Known rows, with every step that occurs:
fipigor -> fela -> tusov: 0.240, 1.977, 2.624, 1.358, -1.588, -0.693, 1.905, -0.298, -1.923, -1.350, 3.255, 1.496, 3.047, 2.046, -1.156, 0.472, 4.527, 0.750, -0.700, -1.991, -3.544, 1.463, 0.517, 0.102
nege -> voro -> fela -> tusov: 0.678, 0.049, 0.914, 0.345, -1.597, -1.860, 2.674, 2.076, 0.021, 0.455, 0.111, 1.437, -2.931, -4.721, 2.916, -0.613, -2.224, -0.168, -4.769, 1.313, 0.795, -0.627, -0.649, -2.568
fipigor -> fela -> tusov -> nege -> voro -> vagufav -> tifes: 0.224, 3.092, 1.658, -0.298, -0.784, -1.073, 0.770, -0.233, -1.538, -1.923, 1.715, 1.446, 2.772, -0.809, -0.732, 1.381, 1.678, 0.107, 0.174, -0.742, -0.497, 2.016, 2.563, -2.861
vagufav -> tifes: -0.560, 1.070, 1.460, -2.873, -3.199, 2.234, -2.374, -1.999, -3.247, -2.396, 2.896, -1.345, -1.175, 0.742, 1.395, -0.522, 1.699, 1.107, 0.632, -0.324, 2.569, 2.960, 0.971, 3.835
voro -> nege -> tusov: 0.189, -0.504, 0.719, -1.689, 0.369, 1.626, -1.519, 1.577, -1.125, -0.010, -0.962, -1.852, -4.218, 3.197, -2.277, 0.706, -0.993, 1.817, -0.474, -0.342, 1.798, -0.565, -0.689, 0.158
voro -> fela -> tifes: 1.975, 2.387, 1.696, 1.556, -1.735, -2.264, 3.227, 0.579, -2.122, -0.612, 0.332, -1.145, -4.951, -2.509, 1.239, 0.816, 0.026, 1.364, -2.657, 0.743, -1.623, -0.300, -1.953, 3.223
voro -> fela: 0.110, 0.150, 1.036, 0.439, -0.782, -1.814, 2.095, 0.408, -0.972, -1.092, 1.611, -1.657, -3.845, -1.386, 1.150, -0.169, -0.026, 0.456, -0.381, 1.045, -1.225, 0.941, -1.827, 3.548
tusov -> vagufav: 0.250, -1.030, -3.845, 1.455, -0.743, 0.052, -0.610, 2.216, -1.599, -2.527, -2.210, 0.075, 0.636, -1.105, -0.132, -1.188, 2.325, -1.737, 4.592, 0.106, 1.464, 0.241, -1.239, 1.916
fipigor -> fela -> tusov -> nege: 0.021, 2.643, 1.265, 1.313, 0.117, -1.823, 1.625, -0.567, -0.173, -3.032, 3.231, 1.860, 2.928, 1.439, -2.598, 0.400, 3.617, 0.284, 0.634, -2.178, -3.677, 1.518, 0.488, -2.325
nege -> tusov -> vagufav -> tifes -> fela -> voro: 0.240, 0.963, -2.443, 1.023, 3.428, 3.514, -2.752, -0.683, -2.175, 1.709, -3.978, -1.566, 2.602, 0.700, 1.038, -0.561, -0.189, -1.253, -3.522, 1.110, 2.084, -1.386, 0.889, -1.241
fipigor -> fela: -0.388, 0.257, 4.513, 1.004, 0.191, 0.433, 2.074, -0.555, -1.500, -3.601, 2.239, 0.214, 1.169, 1.727, -1.282, 0.381, 3.990, 0.044, 2.236, -1.077, -4.239, 1.984, -2.064, 2.791
fela -> fipigor: 0.719, -0.960, 3.765, -0.460, -0.480, -1.501, 0.912, 0.395, -0.993, 1.253, 3.269, 0.910, 0.007, -2.135, 0.177, -0.346, 0.135, 0.864, -1.496, -1.183, -4.821, 1.342, 0.050, 1.816
vagufav -> tusov -> nege -> voro: -1.658, -1.816, -3.539, -2.569, 0.051, -0.393, -2.289, -1.326, 2.300, -1.519, 0.400, 0.688, 0.393, 0.596, 1.984, -1.218, -2.085, -0.519, 1.388, -0.361, 0.442, 0.058, -1.588, -3.693
voro -> vagufav -> tusov -> nege: -1.287, -3.090, -4.784, -2.983, -2.592, -1.248, -2.434, -0.642, 0.574, 1.502, -0.571, -1.967, 2.097, 2.173, 0.602, 0.618, -1.591, 0.436, 6.348, 0.298, 0.471, 0.883, 1.589, -0.012
voro -> vagufav: -0.234, -4.038, -0.688, -1.558, -3.967, -0.541, -0.151, 1.034, -0.550, 1.293, -1.018, -1.906, 0.208, -0.354, -0.076, 0.459, -0.519, 0.667, 5.815, 0.876, 0.183, 0.999, 1.034, 2.784
tifes -> sesa: 0.547, -2.438, 0.843, 0.939, 0.267, 2.341, 1.468, 2.152, 1.445, 2.054, 3.089, -0.410, 0.337, 0.904, 0.523, -1.030, 2.543, -0.630, 0.910, -1.332, 0.595, 0.161, -0.415, 2.304
fipigor -> fela -> voro -> vagufav -> tusov -> nege: -1.537, 1.617, -1.022, 0.633, 2.246, -0.729, -0.617, -1.091, 0.120, -0.157, -1.019, -0.389, 3.424, 1.356, -0.297, 1.839, 2.866, -0.351, 4.109, -0.658, -3.216, 1.132, -0.353, 2.163
tusov -> nege -> voro -> vagufav -> tifes -> sesa: -0.062, -1.377, -0.887, -1.721, 0.878, 0.347, -0.338, 1.604, 2.291, -1.104, -0.121, 0.044, -0.909, -3.954, 0.277, -0.139, -2.532, -1.278, 2.913, 0.668, 3.594, 0.893, 0.917, -2.975
tifes -> fela -> tusov: -0.105, -1.972, 0.328, 1.394, -2.601, -0.728, 1.621, -1.221, 2.133, 4.122, 1.583, 1.271, 2.340, 1.909, 0.713, -1.421, -0.368, 0.261, -2.946, -0.499, -1.539, -2.410, 1.153, -2.352
voro -> vagufav -> tifes -> fela: -0.498, -2.004, 0.628, -2.126, -3.777, 0.940, -1.085, -1.463, -1.478, 2.950, -0.183, -2.507, 0.672, 1.012, 1.523, 0.665, -1.207, 0.486, 3.105, 1.570, 2.362, 0.909, 3.200, 3.100
nege -> tusov -> fela -> fipigor: 0.850, -0.930, 1.995, 0.676, 3.042, 2.042, -0.001, -1.823, 1.545, 0.668, 0.151, 0.559, 1.304, 1.502, -1.273, -0.892, -2.115, 0.103, -5.719, 0.431, -1.594, -1.363, -0.923, -0.971

Rows:
0.649, 0.275, -2.138, -0.310, 1.376, 1.458, -1.909, 2.851, -1.948, -0.603, -3.202, -1.465, -3.303, 2.502, -2.235, 0.643, -0.266, 0.381, 0.960, -0.002, 3.239, -1.044, -0.323, 0.305
voro -> nege -> tusov -> vagufav
0.281, 1.250, 1.107, 0.823, -0.419, -2.071, 2.019, 0.682, 0.193, -1.616, 1.072, 1.959, 2.837, -1.149, -1.662, 1.020, 1.335, -0.204, 0.932, -0.854, -2.251, 0.930, 1.275, -3.804
fipigor -> fela -> tusov -> nege -> voro -> vagufav
0.671, 0.893, 1.540, -0.505, 2.188, 1.066, -0.904, 0.170, 0.983, 0.618, -0.275, 0.080, -3.672, 3.135, -2.675, 0.652, -1.994, 1.273, -3.008, -0.104, 1.708, -1.455, -0.561, 1.051
voro -> nege -> tusov -> fela -> fipigor
-0.552, -3.127, -1.428, -1.471, 0.007, -1.565, 0.228, 1.498, 3.213, -2.565, -1.985, 0.535, -1.470, -4.490, -0.940, -0.434, -3.684, -0.911, 4.631, 1.098, 0.964, 0.252, -1.044, -3.887
tusov -> nege -> voro -> vagufav
0.135, 2.113, 1.922, 1.261, 0.485, -1.518, 2.113, 0.189, 0.420, -2.964, 2.120, 2.757, 2.203, -0.840, -1.634, 0.227, 2.104, -0.248, -0.783, -1.509, -2.784, 0.954, -0.123, -4.151
fipigor -> fela -> tusov -> nege -> voro
0.238, -2.362, 4.584, 1.243, 0.571, -1.288, 2.318, -1.368, 1.639, 4.173, 2.243, 1.158, 1.064, -0.308, 0.737, -0.872, -1.488, -0.234, -2.809, -0.177, -5.072, -1.498, -0.347, 0.193
tifes -> fela -> fipigor
-1.928, -0.836, -5.899, -1.229, -0.002, -0.942, -3.127, -0.638, 1.588, 2.909, -2.786, -1.234, 1.983, -0.283, 1.480, 0.742, -0.127, 0.108, 4.322, 0.120, 0.140, -0.255, 0.655, 1.988
fela -> voro -> vagufav -> tusov -> nege
1.051, 1.330, 3.538, 0.611, 0.634, -3.333, 2.717, 0.575, -1.876, 1.262, 3.349, -0.521, -3.148, -3.114, 1.392, 0.440, -0.776, 0.631, -3.488, 0.375, -4.350, 1.324, -0.387, 3.233
voro -> fela -> fipigor
-1.262, 1.483, 1.093, -0.594, -0.328, 2.168, -1.879, -3.423, -0.507, 1.827, 0.682, -0.765, 0.184, 0.845, 2.493, -0.489, 0.696, 0.133, -1.780, 0.388, 1.580, 0.043, 0.835, 3.479
vagufav -> tifes -> fela -> voro
-0.304, -3.013, 2.090, -1.980, -2.549, 1.213, 0.122, 0.307, -0.035, 1.841, -2.083, -0.284, -1.019, -3.135, 3.104, -0.036, -3.638, -0.664, 0.429, 2.465, 3.430, -0.253, 1.107, -0.643
nege -> voro -> vagufav -> tifes -> fela
-2.158, 1.250, -5.238, -0.713, 0.242, 1.089, -3.421, -2.772, 3.054, 1.175, -0.794, 0.742, -0.578, 5.286, 1.689, -0.294, 0.714, 0.181, 0.468, -0.366, 3.347, -1.827, -1.489, 4.627
vagufav -> tusov -> fela -> voro -> nege
0.691, 2.857, -0.287, 2.718, -0.678, -0.928, 1.524, 1.172, -2.837, -1.783, 0.970, 1.798, 4.109, 1.385, -1.126, 0.440, 5.375, -0.709, 0.727, -1.602, -2.048, 1.020, 0.960, -0.088
fipigor -> fela -> tusov -> vagufav
-0.666, -2.208, -0.397, -0.959, 1.193, -0.960, 0.388, 0.680, 3.604, -4.507, -0.552, 1.565, -2.173, -4.254, -1.044, -1.435, -2.793, -1.046, 2.370, 0.218, 0.323, 0.201, -2.789, -4.406
tusov -> nege -> voro
0.542, 2.419, -2.117, 0.729, -0.851, -4.078, 1.629, 0.413, 0.248, -0.421, 2.688, 0.051, -1.895, -1.594, -0.198, -0.107, -0.452, 0.747, -2.005, -0.156, -0.646, 0.520, 0.851, -1.516
voro -> fela -> tusov -> nege
1.748, 1.526, 0.273, 0.935, 1.939, 2.747, 0.214, 1.250, 1.569, 1.414, -1.179, -0.262, -4.112, 4.080, -2.372, 0.976, -0.628, 1.103, -3.197, -0.359, 4.204, -2.895, -0.832, 1.223
voro -> nege -> tusov -> fela -> tifes -> sesa
0.839, -1.617, -2.519, 0.811, 1.872, 2.403, -1.345, 1.413, -1.910, -0.753, -3.375, -1.393, 1.721, 0.635, -0.823, -0.962, 0.014, -0.961, -0.615, 0.591, 0.472, -0.668, -0.663, -2.300
nege -> tusov -> vagufav
-0.938, -0.783, 0.480, 1.403, 2.951, 1.121, -0.317, -0.663, 2.812, 4.734, -2.874, -0.573, -1.442, 1.915, -0.049, 0.063, -1.405, 0.110, -2.469, 0.460, -0.299, -3.661, -1.296, 0.542
tifes -> fela -> voro -> nege -> tusov
1.528, -0.162, 0.729, 1.349, 1.077, 2.919, 0.430, -1.936, 1.315, -0.724, -2.221, -0.034, -0.259, 2.031, -1.342, -0.559, -1.425, 0.686, -5.146, 0.685, 0.495, -2.689, -2.093, -1.187
nege -> tusov -> fela -> tifes
0.669, -0.061, -1.315, 0.420, 2.045, 3.479, -2.154, -0.597, -2.722, 0.667, -2.777, -1.809, 2.257, 1.675, 0.527, -0.783, -0.657, -1.050, -2.898, 1.069, 2.110, -0.846, 1.051, -2.134
nege -> tusov -> vagufav -> tifes -> fela
0.237, 0.898, -2.754, -2.030, -3.172, -1.616, -1.141, 0.534, 0.452, 0.244, 0.667, 1.475, 0.950, -2.972, 0.269, -0.161, -1.859, 0.499, -0.502, -0.237, 3.123, 0.667, 3.618, -5.434
fela -> tusov -> nege -> voro -> vagufav -> tifes
-0.354, 2.015, -3.503, 1.553, 0.736, 1.521, -2.228, -0.386, -1.790, 0.242, -2.807, -0.152, 1.541, -0.520, 1.998, -0.747, 2.028, -2.017, 1.250, 0.739, 3.392, -0.440, 0.752, 3.050
tusov -> vagufav -> tifes -> fela -> voro
-0.962, 3.313, 2.494, 1.481, 2.400, 0.045, 0.567, 0.445, -0.879, -1.738, -0.300, 0.308, -1.368, 1.305, -1.635, 1.838, 4.459, 0.442, 2.013, -1.375, -2.311, 0.770, -2.147, 5.023
fipigor -> fela -> voro -> nege
-0.065, -1.233, 1.281, -1.485, 1.105, -1.702, 0.181, -0.227, 2.475, 0.287, -0.382, 1.064, -0.441, -4.750, 0.359, 0.037, -4.748, -1.040, 0.655, 1.229, 0.242, 0.092, 1.242, -4.049
tusov -> nege -> voro -> vagufav -> tifes -> fela -> fipigor
